Each row was made from one small tree. The marks that hang from a mark follow it in brackets, in the order of their numbers. Every link used is in the known rows. Write each row's tree.
(in the rows, 128 means zero)
Known rows
Q357(Q323 Q474(Q154) Q969): [138 167 145 168 123  96 110 113 142 122 133 190 116 103 137 126 117 127
 117 131 155 113 146 114 123 134 126 107 172 128 137 133 140 118 112 170
 145 158 137 119 151  86  80 178 120  89 120 108 106 121  83 143 113 124
 135  95 147 126 135 109 156 155  95 113]
Q154(Q151 Q525 Q972(Q357(Q474))): [122 160 132 168 150 165 133 128  89 143 135  37 124 104 139 166 176 131
  71 139  94 136 126 149 120  86 136 150 109 123 136 102 124 124 160 149
 136 117 149 127  97 144 153 103 149  34 126 138 113 160 164 127 154 151
 140 133 106 120 133 173 127  87 114 159]
Q474(Q154(Q525)): [110  97 150  71 146 165 127 130 130 146 134 134 127 109 120 137 132 120
 153 141 136 137 136 123 122 141 109 149 139 126 111 119 150 130 152 121
 145 150 160 120 129 105  88 146 124 154 118 144 124 121 121 138 148 131
 126 146 134 118 137 162 133 148 119 123]
Q969(Q357(Q323 Q474 Q760(Q154))): [140  97 109 149  99  99 121 127 132 125 111 149 144 161 140  81  91 128
 129 100 136 134 132 133 131 145 130  96 116 128 133 128 103 167 105 127
 106 114 119 134 111 119 112 118 114 121 138 113 129 114 114 135 104 139
 180 121 126 143 117  81 142 154 134 120]
Q451(Q969(Q357)): [125  33 131 119 107 132 125 121 176 118 164 152 164 173 109  90  72 116
 171 137 146 130 126 122 148 138 142 133  80 135 109 126 124 139  87  81
 163  99  93 143 130 109 117 133 119 170 144 120 149 111 134 124 131 113
  71 104 170 133 101 104 113 125 144 111]
Q474(Q154(Q151 Q525)): [115 125 146  90 148 177 127 134 132 146 152 102 127 104 137 137 158 122
 133 137 123 141 136 132 120 127 105 145  95 119 109 145 146 121 156 123
 160 160 180 119 123 100 124 137 126 113 123 154 109 126 132 131 150 122
 129 143 109 106 146 179 130 139 116 139]
Q474(Q154(Q972)): [125  98 142  70 132 131 130 132 120 147 149 160 131  99 115 140 122 133
 117 154 127 118 125 100 123 148 121 152 131 131 121 113 157 126 164 122
 154 143 128 120 128 123 115 140 100 152 122 128 122 141 130 131 143 124
 115 133 122 120 139 168 139 107  93 123]
Q969(Q357): [132  50 120 131 122 112 127 130 156 124 143 139 143 167 105 111  83 122
 188 120 132 132 115 104 140 140 137 126  76 143 103 135 131 146  94 107
 140 110 126 134 120 120 116 108 107 216 133 126 142 117 129 115 133 116
 111 112 145 137 122 114 117 144 129 115]
Q760(Q154(Q151) Q357(Q474 Q969)): [131 136 116 167 131 113 142 124 140 132 144 139 108 121 163 105 119 125
 162 144 134 120 150 101 101  97 160 121  82 133 113 169 101  97 134 169
 131 141  99 115 211 123 133 157  43 176 165 145 144 129  82 107 145 113
 139 154 111 115 146 124 133 180  77 129]
Q747(Q323): [136  84 131  72 144  99 145 121 169 131 105 177 124 140 113 156 106 133
 191 152 146 108 105  91 125 163 138 136 116 141 101 114 131 113  94 117
 112 103 121 130 117 137  87  71 101 231 137 135 155 102 129  99 118 111
 108 124 163 136 123 143 102 127 134 107]
Q154(Q525 Q972(Q357(Q323 Q474))): [128 153 140 143 137 144 124 120  91 137 100  83 124 119 125 169 147 133
  87 127 113 136 122 137 118 101 141 146 176 124 143  73 124 148 149 157
 115 110 128 128 104 159 107 116 169  68 114 115 117 151 142 141 124 168
 136 127 136 135 117 148 136  91 119 136]
Q451(Q969): [127  58 130 102 116 146 129 118 165 115 152 172 155 140 113 111  90 113
 169 153 146 122 128 119 142 141 138 139 120 132 113 122 132 119  98  96
 157 108  83 137 158 119 120 138 122 180 140 126 155 108 128 124 132 110
  57 116 165 126 108 122 110 129 141 112]
Q972(Q154(Q151)): [127 139 139  93 137 139 129 139 152 122 125 104 119 140 125 121 159 122
 148 142 116 137 120 124 118 125 113 127 130 130 115 168 137  93 139  89
 153 131 119 125 133 122 151  84 139 160 117 152 131 120 141 116 148 103
 118 142 113  99 131 164 103 130 143 135]
Q474(Q154): [120  97 143  67 135 140 129 130 139 140 147 163 131 103 116 128 118 131
 172 146 140 124 130 111 130 160 109 144 142 133 115 123 157 115 141 117
 154 148 142 120 149 112 111 142  88 190 127 136 129 120 116 137 139 113
 125 137 133 111 141 151 134 143 111 119]
Q357(Q323 Q474 Q760 Q969): [136 187 113 207 119  84 116 124 122 113 108 211 113 106 142 124 104 119
  70 108 151 107 140 134 139 131 124  88 146 124 151 161 126 135  95 163
  88 132 132 127 133 104 110 186 162  81 112 101 117 112  98 128  97 121
 113 101 128 153 128  66 141 151 139 117]
Q154(Q525): [123  73 132  98 149 164 134 126 137 132 107 132 128 129 118 154 128 110
 157 133 126 138 124 122 128 121 124 136 126 132 107 125 138 139 121 130
 123 116 140 125 133 126  86 121 147 182 116 141 143 118 130 118 142 134
 106 143 137 144 128 143 111 146 134 126]
Q972(Q154): [123 112 141  74 134 128 125 136 150 121 102 137 119 147 110 122 135 123
 168 147 131 136 120 117 119 135 113 129 180 139 121 146 142 102 132  91
 136 120 103 125 140 125 112  91 132 200 111 142 145 117 128 121 145 112
 104 145 135 116 124 151 105 132 140 116]
Q154(Q151 Q525 Q972): [128 118 127 128 152 164 140 135 110 142 136  85 129 115 135 168 161 112
  74 137  94 132 117 124 116  99 138 144  55 120 107 134 130 141 161 133
 143 115 142 125 100 130 131 113 166  80 118 144 118 145 165 104 152 134
 109 144  99 136 134 171 115  93 106 152]
Q451(Q969(Q357(Q760))): [118  53 118 134 104 130 123 130 161 122 161 156 159 159 116  83  69 112
 144 124 146 128 130 137 153 147 134 126  77 131 124 136 121 145  92  75
 138 100 103 146 114 111 139 146 134 139 141 116 143 105 137 126 125 112
  71 112 159 141 104  87 114 122 167 111]
Q357(Q474): [132  84 123 140 129 127 126 118 136 131 127 165 141 106 125 133  98 122
 162 152 138 122 128 123 131 141 127 121 162 140 116 104 140 117 108 146
 126 103 110 121 146 112 100 110  71 171 133 123 147 119 119 128 140 126
 137 113 130 132 123 134 130 161 113 121]
Q972(Q357(Q474 Q760(Q154) Q969)): [125 182 116 182 131 102 137 122 115 120 132 111 111 116 133 122 132 138
 155 130 139 116 141 147 140 118 132 120 182 135 158 116 120  94 113 156
  90 140 119 128 164 148 152 165  86 138 140 124 147 140 111 140 129 130
 149 133 138 144 138  86 136 139 138 132]
Q474(Q154(Q151 Q525 Q972(Q357))): [112 166 147 101 150 166 134 136 100 152 158  55 121  98 131 154 178 137
  95 137 107 136 130 136 119 116 120 164 105 120 132 109 145 117 185 130
 157 156 174 122 107 132 151 139 137  64 123 145 100 155 152 141 152 140
 139 147 110 103 146 188 138  88 109 152]
Q972(Q357(Q323 Q969)): [133 188 135 149 132 104 122 120 138 103 116 134 100 133 105 154 135 141
 173 111 140 118 126 114 139 118 143 131 165 133 142 130 133 106  97 150
 122 153 128 132 163 155 137 161 152 189 127 116 128 132 107 128  98 118
  91 111 165 131 133 102 125 116 140 122]
Q154(Q151 Q972(Q357(Q323 Q474))): [141 184 129 161 129 130 127 126 102 124 136  89 125 104 135 160 165 145
  83 128 104 121 118 129 124 117 143 141 123 121 142 105 124 118 145 152
 139 125 130 129 113 154 174 108 140  61 134 120 106 157 154 129 121 136
 138 110 108 110 130 155 135  80 109 148]
Q969(Q357(Q323 Q474(Q154))): [135  86 137 141 108 111 108 122 145 131 139 145 145 151 125  97  85 133
 143 115 142 137 131 116 127 146 127 117 127 130 122 112 131 153 116 129
 150 126 138 128 104  95  94 120 106 117 128 111 108 113 112 143 114 135
 166  93 142 118 122 118 152 156 115 112]
Q154(Q151 Q525): [123 112 130 123 154 175 136 133 134 132 130  87 127 123 135 155 154 112
 136 128 111 138 125 132 124 109 122 135  64 123 100 151 127 129 135 126
 140 128 161 126 123 116 129 113 155 126 124 155 128 125 143 108 145 123
 110 142 105 124 136 165 109 141 134 147]

Write each row's tree
[107 194 153 151 148 165 121 132 115 125 103   4 112 141 138 138 191 134
 136 142 111 156 133 170 113  88 113 137 195 129 146 116 125  87 153 122
 136 127 147 128 109 134 152  83 146  62 113 151 124 136 145 148 160 145
 158 140 122  90 126 173 117 129 160 148]
Q972(Q154(Q151 Q525) Q357(Q474))
[148 106 117  81 125 129 153 127 129 133 149 116 134 127 140 128 156 129
 155 146 102 125 116 105 112 121 145 135  84 126 100 125 119 124 149 132
 144 133  90 124 162 148 141 104  83 161 150 146 149 152 140 107 140 123
 152 156 104 133 138 149 124 108  79 142]
Q760(Q154(Q151 Q972))
[120 232 147 154 146 116 129 136 142 108 134  53  93 149 119 133 187 139
 160 133 119 132 130 133 127  97 125 133 157 135 142 170 132  62 127 110
 143 157 131 129 144 140 176 125 148 133 118 147 128 139 130 127 144 107
 103 137 140 100 138 146 106 111 155 141]
Q972(Q154(Q151) Q357(Q969))
[139  96 112 107 103 102 130 135 137 120 115 153 138 170 127  94  96 132
 143  89 134 135 123 120 133 146 128 107  89 125 125 150 107 171 107 109
 107 128 127 136 116 135 124 125 135 167 137 119 131 113 120 123  96 127
 154 133 130 147 117  81 130 142 144 118]
Q969(Q357(Q323 Q760(Q154)))
[133  96 115 114 110 117 128 134 136 126 108 133 138 177 129  98 107 125
 134  86 128 144 127 128 130 132 131 110  85 122 125 143 104 179 117 110
 105 126 136 137 106 134 110 128 160 149 128 124 129 116 123 123 100 136
 149 138 131 150 119  86 129 143 148 120]
Q969(Q357(Q323 Q760(Q154(Q525))))
[128  76 121 125  96 122 116 127 163 115 141 177 159 163 118  85  71 117
 125 108 149 129 129 137 150 143 134 119  81 125 130 142 116 157  90  84
 138 105 105 148 113 115 129 149 165 128 135 106 131 103 131 130 102 115
  73 103 162 136  99  83 120 118 168 108]
Q451(Q969(Q357(Q323 Q760)))
[137 159 102 204 129 100 142 124 128 125 148 150 117 106 163 106 134 118
 111 134 133 113 146 145 132 119 130  92 109 128 134 165 113 109 112 156
 100 144 121 122 163 103 138 166  87  95 145 130 141 130 108 121 137 118
 150 138 104 154 143  86 135 160 116 137]
Q357(Q474 Q760(Q154(Q151)) Q969)
[121 163 134 136 154 168 136 134  97 138 133  35 119 118 128 169 185 131
  88 129  91 136 118 136 121  87 136 158  85 122 127 113 126 125 164 137
 135 128 154 130 106 156 166 113 176  65 122 144 117 158 170 119 144 144
 114 142 108 126 136 174 116  71 125 158]
Q154(Q151 Q525 Q972(Q357))
[127 134 137  87 136 144 131 135 118 146 171 128 134  88 130 136 146 132
  98 147 114 120 126 112 121 143 118 150  91 125 116 132 151 116 170 122
 170 151 148 119 119 117 148 132 107 106 130 139 108 145 143 126 148 116
 125 131 100 109 145 175 136  98  91 138]
Q474(Q154(Q151 Q972))
[107 192 154 112 151 166 128 139 127 121 102  10 104 152 122 145 198 134
 150 130 108 154 126 154 116  93 109 146 169 127 137 136 127  89 155 100
 136 141 151 130 115 148 163  92 173 103 112 160 125 137 149 136 151 130
 135 153 124  92 131 177 104 112 169 148]
Q972(Q154(Q151 Q525) Q357)
[131  97 110 173 106 100 111 131 127 125 115 159 141 148 129  98  79 127
  98  96 139 127 127 132 139 148 123 100 107 129 136 133 119 162 103 125
 107 103 136 134  91 113 115 121 136 115 127 106 115 109 123 133 103 132
 145 101 126 141 114  82 139 152 149 113]
Q969(Q357(Q323 Q474 Q760))
[126 228 153 129 131  98 117 128 144 100  92 102  88 163 106 131 162 142
 163 117 135 133 129 125 125 106 130 127 211 131 155 146 132  88 121 120
 127 155 113 132 147 151 137 136 177 157 108 126 123 130 111 137 114 120
 105 126 163 107 128 115 116 110 153 120]
Q972(Q154 Q357(Q323 Q969))
[124 102 138 124 127 127 123 122 117 149 144 157 139  91 132 133 113 131
 107 164 132 119 132 120 122 143 123 139 167 134 124  91 149 121 149 142
 146 123 123 118 126 106 102 124  71 105 127 120 122 136 126 144 152 135
 151 118 122 118 132 154 150 133  84 121]
Q357(Q474(Q154(Q972)))
[116 156 114 158 132 131 126 127 101 127 116 118 122 102 121 135 122 142
 140 129 137 120 129 156 147 139 122 134 191 136 158 100 134 103 120 142
  91 120 137 130 132 152 168 133 101 141 132 121 141 129 131 145 127 132
 136 125 132 125 130 109 129 134 164 128]
Q972(Q357(Q474 Q760))
[123  69 106 176 116 108 121 135 127 133 137 150 145 141 125  97  70 122
 124 117 136 128 128 137 145 147 123 109  99 138 130 136 126 150 103 116
 108  96 138 133  95 109 127 117  95 140 133 116 134 114 132 128 132 129
 139 111 124 145 119  92 131 154 147 117]
Q969(Q357(Q474 Q760))
[114 194 160  90 137 147 116 130 124 113  65  57 102 159 112 141 177 140
 148 115 126 154 125 146 114 105 116 143 227 124 149 111 127 113 141 111
 118 137 132 132 117 163 123 103 204 127  99 139 124 126 128 146 118 144
 130 143 152 100 118 149 112 114 172 128]
Q972(Q154(Q525) Q357(Q323))
[132 100 112 134 109 103 116 138 138 118 119 168 137 162 116 104  86 127
 112  83 136 127 122 121 143 151 126 111  82 126 128 157 121 168 103 108
 110 116 142 139  98 129 131 129 165 163 123 113 122 111 127 120  96 123
 113 115 131 143 117  80 125 138 157 112]
Q969(Q357(Q323 Q760))
[133 138 111 150 113 117 115 126 108 123  89 205 132 100 138 129 102 127
  74 109 144 118 133 146 135 153 115 101 171 122 148 129 127 147 115 149
  93 114 133 127 114 119 122 137 144  91 120 107 119 110 117 138  97 133
 137 107 112 137 120  93 139 158 152 117]
Q357(Q323 Q474 Q760)
[146 176 111 178 112  83 128 119 128 116 107 204 115 121 156 107 116 122
  96 112 149 113 144 137 129 127 132  85 162 121 148 155 106 137 108 166
  89 144 107 124 158 115 105 177 127  94 131 109 131 119  86 132  98 128
 156 127 125 155 131  59 146 161 121 119]
Q357(Q323 Q474 Q760(Q154) Q969)
[138 114 109 119 107 106 131 137 135 120 127 132 137 167 134  92 114 131
 140  85 124 136 123 125 132 144 132 105  61 121 123 163 104 163 114 112
 117 131 133 137 113 130 144 119 140 147 137 125 126 118 128 118 100 122
 149 130 112 137 125  90 129 140 144 126]
Q969(Q357(Q323 Q760(Q154(Q151))))
[147 154 130 188 123  89 118 110 148 111 119 200 115 123 133 134 110 120
 125 128 149 112 135 112 126 121 138  98 159 131 131 142 129 122  87 172
 129 133 115 124 156 101  76 161 131 121 121 105 120 116  90 127 105 125
 121  96 148 143 126  94 140 156 106 113]
Q357(Q323 Q474 Q969)
[113 160 143 141 144 158 124 125 109 133 137  59 125 100 133 144 153 142
 154 143 126 136 137 150 129 123 120 149 171 129 138  85 138  99 145 144
 140 142 161 123 130 128 148 122  90  96 133 137 119 138 132 155 144 138
 163 128 125  96 136 162 140 135 131 140]
Q972(Q357(Q474(Q154(Q151 Q525))))
[134 166 103 149 134 102 149 130 135 119 154 154 110 124 144 116 139 117
 133 120 129 113 137 129 136 122 129 103  75 125 127 194 117 111 116 133
 103 153 127 128 170 123 153 177 116 159 140 139 146 129 112 106 127 102
 110 155 112 157 148  89 120 138 127 136]
Q357(Q760(Q154(Q151)) Q969)
[140  73 125 159 109 102 110 122 148 121 122 151 146 161 121 105  84 127
 152 113 139 135 123 116 131 140 136 109 119 134 117 117 118 160  91 130
 135 105 121 133 105 111  96 106 115 137 131 109 122 114 117 129 110 133
 152  93 140 129 113 106 137 157 124 112]
Q969(Q357(Q323 Q474))
[127  81 120 157  92 121 111 122 151 118 139 171 164 157 128  82  68 118
 109 118 153 129 135 149 146 145 132 113 110 125 136 129 112 158  90  97
 137  96 103 143 106 101 119 144 144  80 139 104 128 101 127 138 108 124
  94  93 154 133  94  81 130 131 158 110]
Q451(Q969(Q357(Q323 Q474 Q760)))
[138 146 140 134 118 126 117 121 114 136 136 157 134  90 149 134 140 137
  66 132 126 122 133 124 112 141 123 126 146 117 132 105 138 133 155 156
 157 140 139 118 116 104 119 123 118  45 124 116  92 134 124 143 117 136
 168 106 104 105 132 158 157 122  86 131]
Q357(Q323 Q474(Q154(Q151 Q972)))
[124 102 108 133 126 134 141 127  92 148 108 133 136 101 154 123 127 118
  79 139 123 127 135 157 122 122 124 117 153 125 137 115 113 150 151 146
  87 106 112 123 120 135 109 127 107  76 129 127 147 137 133 133 142 157
 174 155 103 157 125 113 137 135 116 133]
Q357(Q474 Q760(Q154(Q525 Q972)))
[131 124 105 100 127 134 149 137 124 126 130 140 129 122 140 118 136 125
 142 122 122 123 126 136 132 141 118 117  90 123 123 163 116 123 132 120
 106 137 124 126 153 140 164 130 103 170 143 146 150 124 132 114 128 113
 141 161  97 137 140 116 118 142 140 136]
Q357(Q760(Q154(Q151)))
[139  71 128  65 133 144 153 122 123 142 117 106 131 143 133 134 146 120
 155 146 113 136 122 117 109 113 143 142 130 128 105 108 116 149 151 133
 125 124  89 123 151 152  88 115 109 159 136 141 156 145 133 116 143 150
 152 169 124 151 128 145 123 114  87 133]
Q760(Q154(Q525 Q972))
[124 152 117 120 133 122 134 135  92 134 127 129 120 105 106 154 129 138
  94 131 116 113 115 125 142 132 135 150 138 133 150 110 139 125 149 125
 103 119 116 132 119 175 173 132 140 150 125 119 136 155 154 127 128 133
  93 135 128 136 130 127 121  76 140 132]
Q154(Q972(Q357(Q760)))
[135 137 102  96 126 124 151 140 106 133 139 144 129 108 142 125 142 125
  99 126 112 117 122 130 128 135 126 125  87 122 128 154 117 134 151 122
 107 130 113 127 137 151 169 127 113 143 140 139 144 139 143 110 132 120
 130 160  88 143 137 123 121 110 125 143]
Q357(Q760(Q154(Q151 Q972)))
[120 123 134 114 148 154 134 127  98 140 115  78 120 121 109 174 151 131
 108 137 107 132 118 129 124  99 140 161 146 132 131  85 135 136 154 133
 118 116 130 129 109 168 124 122 163 118 117 130 134 155 152 125 143 156
 110 141 140 140 126 157 119  80 123 139]
Q154(Q525 Q972(Q357))
[121 167 143  99 137 144 134 136 110 143 173  88 126  93 121 141 164 147
 113 143 111 122 126 120 126 134 123 162 113 125 129 116 149 102 172 126
 162 157 152 123 121 135 176 133 109 102 133 137 104 156 149 136 145 121
 136 132 112  99 148 181 139  88 103 145]
Q474(Q154(Q151 Q972(Q357)))
[138 152 130 102 126 112 130 127 105 125 115 128 122 118 104 166 137 145
 117 126 119 118 112 110 129 123 147 150 155 130 140  97 136 131 136 139
 124 124 107 133 128 174 140 123 149 151 124 113 125 149 142 128 110 137
 102 117 142 126 123 138 127  73 121 129]
Q154(Q972(Q357(Q323)))
[129 122 150 120 126 143 112 117 121 138 103 156 135 105 142 132 125 130
 114 131 142 136 139 133 113 136 111 124 190 120 130  98 136 145 140 153
 138 138 152 118 120  96  75 133 137  72 118 120 102 114 105 154 116 146
 166 116 131 116 124 143 154 165 112 118]
Q357(Q323 Q474(Q154(Q525)))
